Each row comes from the steps of one walk. Every step used is in the known rows, and no mark comes twice. Write the walk behind each row, first mark first.
Known rows:
H, M, L, C, R: -0.28	+1.96	+5.51	-0.12	-2.71	+0.02	-2.43	-3.43	+1.15	-0.37	+3.01	+0.32	-2.38	-0.30	+0.56	+3.33	-0.68
G, L, C: +0.68	-0.11	+0.73	+2.30	-2.52	-0.68	-1.33	-0.55	+0.02	-1.02	-1.58	+0.50	-1.60	+0.40	-1.87	-2.31	+0.54
H, M, R: +0.10	-0.20	+3.83	-0.76	-1.23	-2.65	-1.72	+1.31	+4.49	+0.08	+1.69	-0.59	-0.52	-1.08	+1.96	+3.50	+1.13
C, R, M: -1.05	-1.66	+0.89	-5.52	+4.56	+1.76	+1.33	-2.50	+0.97	-1.69	+2.58	+0.82	-1.39	-0.55	-4.54	-0.89	+0.15
G, L, C, R: +1.20	-0.21	+1.16	-0.22	-2.15	+1.10	-1.57	-3.44	-1.01	-1.40	-0.17	+1.82	-3.68	-0.53	-5.02	-0.21	+0.66
L, G: +0.57	+1.04	+5.73	+4.18	+1.54	-0.88	+0.40	+4.38	+2.90	-0.46	-0.28	-0.52	-0.91	+0.14	-4.73	-3.96	+0.45
L, C: -1.31	+0.45	+5.41	+1.12	+0.52	+0.89	+0.18	-1.97	+2.51	-1.33	-1.58	-0.88	-2.12	+0.75	-2.22	-4.22	+0.18
L, G, R: +1.71	-0.11	+2.11	+2.40	-1.23	-0.04	+1.48	+3.70	+1.50	-0.84	-2.32	+1.02	-1.16	-0.79	-2.89	-1.45	+0.61
G, L, K: +2.62	-2.47	+1.36	+3.43	-3.40	-2.17	-1.87	+4.08	+0.68	-0.13	-0.82	+2.38	-0.28	-0.15	-2.10	-2.30	-0.16
C, R, M, H, G: -1.00	+0.57	+0.02	-3.38	+3.47	+0.87	-0.21	-3.19	-0.43	+0.82	+1.49	-0.53	+0.76	+1.38	-1.75	+1.92	+0.49
G, L, C, R, M: -0.28	-0.85	-1.42	-1.28	-0.61	+1.38	-2.08	-4.08	-2.00	-1.21	+1.17	+2.30	-2.02	+0.54	-3.48	-0.70	-0.45
R, M, L: -1.36	+0.00	-0.40	-1.63	+3.53	-0.90	+1.60	+2.68	+0.78	+0.11	+2.88	-2.74	+1.08	-1.88	+1.74	-1.82	-0.99
G, R, M: -0.54	-2.89	-3.63	-4.03	+1.02	+0.51	+2.83	+0.26	+0.77	-1.58	-1.51	+0.89	+0.96	-0.53	+1.36	-0.61	+0.15
H, G, R, M: +0.36	-1.51	-3.19	+0.19	+0.34	+0.34	+1.83	+0.82	+0.25	+0.09	-3.38	+0.88	+2.45	+2.10	+3.03	+0.49	+1.29
M, H, G, R: +1.05	+1.06	-0.78	+0.38	-1.46	-1.05	+1.20	+0.42	+0.47	+1.30	-3.98	-1.61	+1.66	+0.85	+2.70	+2.65	+2.00
G, L: +1.87	-1.01	-0.80	+0.48	-0.80	-2.05	+0.53	+3.06	+0.94	-1.09	-1.00	-0.15	-0.49	-0.92	-2.12	-1.07	+1.54

Write each row's walk:
-1.18	-1.50	-4.33	-4.78	+0.59	-0.19	+1.98	-0.51	-0.20	-0.32	-1.16	-0.64	+1.92	-0.42	+2.62	+1.27	-0.37 => G, R, M, H
+1.39	-1.29	-1.47	+3.27	-2.12	-0.09	-0.06	+3.10	-1.12	+1.88	-1.69	+1.48	+2.38	+0.65	+4.99	+0.67	-0.54 => H, G, R, M, L, K
-2.33	-0.47	+3.03	-3.08	+2.37	+3.12	-0.63	-5.81	+0.24	-1.54	+1.60	+1.19	-2.65	+0.87	-3.99	-2.38	-0.85 => L, C, R, M
+0.31	+0.26	-3.41	-2.16	+1.20	-0.11	-1.49	-2.45	-2.39	+1.11	+1.37	+0.45	+1.04	+1.17	-1.48	+3.08	+0.67 => C, R, M, H, G, L
+1.51	+1.54	+2.37	+3.58	-4.23	-2.35	-1.17	+3.85	+1.34	+0.34	+1.18	+0.58	+0.24	-0.78	+2.70	+3.67	-0.53 => H, M, L, G, R
-2.51	+0.93	+1.14	+0.06	+2.22	+0.53	+0.05	-0.45	-0.06	+0.11	+2.22	-2.15	+0.07	-0.74	+1.97	-2.92	-1.91 => R, M, L, C
+2.17	+1.51	+1.86	+3.11	-1.71	-0.55	+1.70	+5.43	+0.09	+0.44	-0.09	-1.38	-1.53	-3.74	-0.34	+0.09	-0.17 => M, L, G, R
-0.95	+1.43	+1.32	+2.63	+3.05	-0.93	+0.21	+4.67	+0.17	+0.87	+3.20	-1.91	+1.02	-1.20	-0.14	-2.83	-1.79 => R, M, L, G
-1.01	-0.56	-2.61	-1.78	-0.89	+1.32	+1.41	-0.91	-1.32	-0.37	-0.43	-0.43	-0.19	-1.74	+3.56	-0.20	-1.46 => G, R, M, L, C
+1.14	+2.54	+0.46	+2.17	-2.65	-0.14	-2.88	-3.62	-2.13	+1.62	-1.52	-0.27	-0.68	+1.80	-1.30	+2.66	+1.39 => M, H, G, L, C, R
-0.69	+0.68	-4.32	+1.23	+0.87	-2.33	-1.48	+0.80	-1.47	+1.86	-0.37	-1.19	+4.05	+2.71	+2.85	+0.95	+0.51 => R, M, H, G, L
-0.49	+0.33	-1.63	+0.80	-0.05	-0.37	+0.20	+2.24	-0.43	+0.49	-0.60	+0.29	+1.56	+0.37	-0.25	-0.27	-1.11 => L, G, R, M, H
-2.22	+1.75	+2.05	-0.66	+1.27	+2.30	-2.07	-6.56	-1.15	+0.87	+0.43	+0.13	-0.56	+2.82	-1.36	+0.21	-0.36 => L, C, R, M, H, G
-0.03	-1.50	-3.93	-3.34	+0.49	+0.10	+2.86	+1.71	-0.57	-0.55	+0.13	-0.84	+0.71	-2.84	+3.32	+0.89	-0.70 => G, R, M, L
-0.15	+0.59	-2.25	+2.39	-1.53	+1.11	+0.36	-0.62	-1.72	+1.21	-2.35	-0.15	+1.30	+1.02	+5.06	+0.77	-0.15 => H, G, R, M, L, C
+0.46	+0.28	-1.38	+2.54	-0.94	+1.06	-2.63	-3.38	-2.37	+0.48	-0.88	+2.30	-0.08	+3.13	-1.14	+0.30	+0.81 => H, G, L, C, R, M
+0.85	-0.25	-3.29	+0.96	-0.20	-0.12	+1.83	+2.08	-0.93	+1.09	-1.82	-0.60	+2.22	+0.03	+4.89	+1.72	+0.78 => H, G, R, M, L
-0.54	-0.16	+0.61	-4.79	+3.86	+1.30	+1.44	-0.98	-0.19	-0.60	+4.37	-0.94	-1.65	-2.93	-2.50	+0.51	-0.56 => C, R, M, L
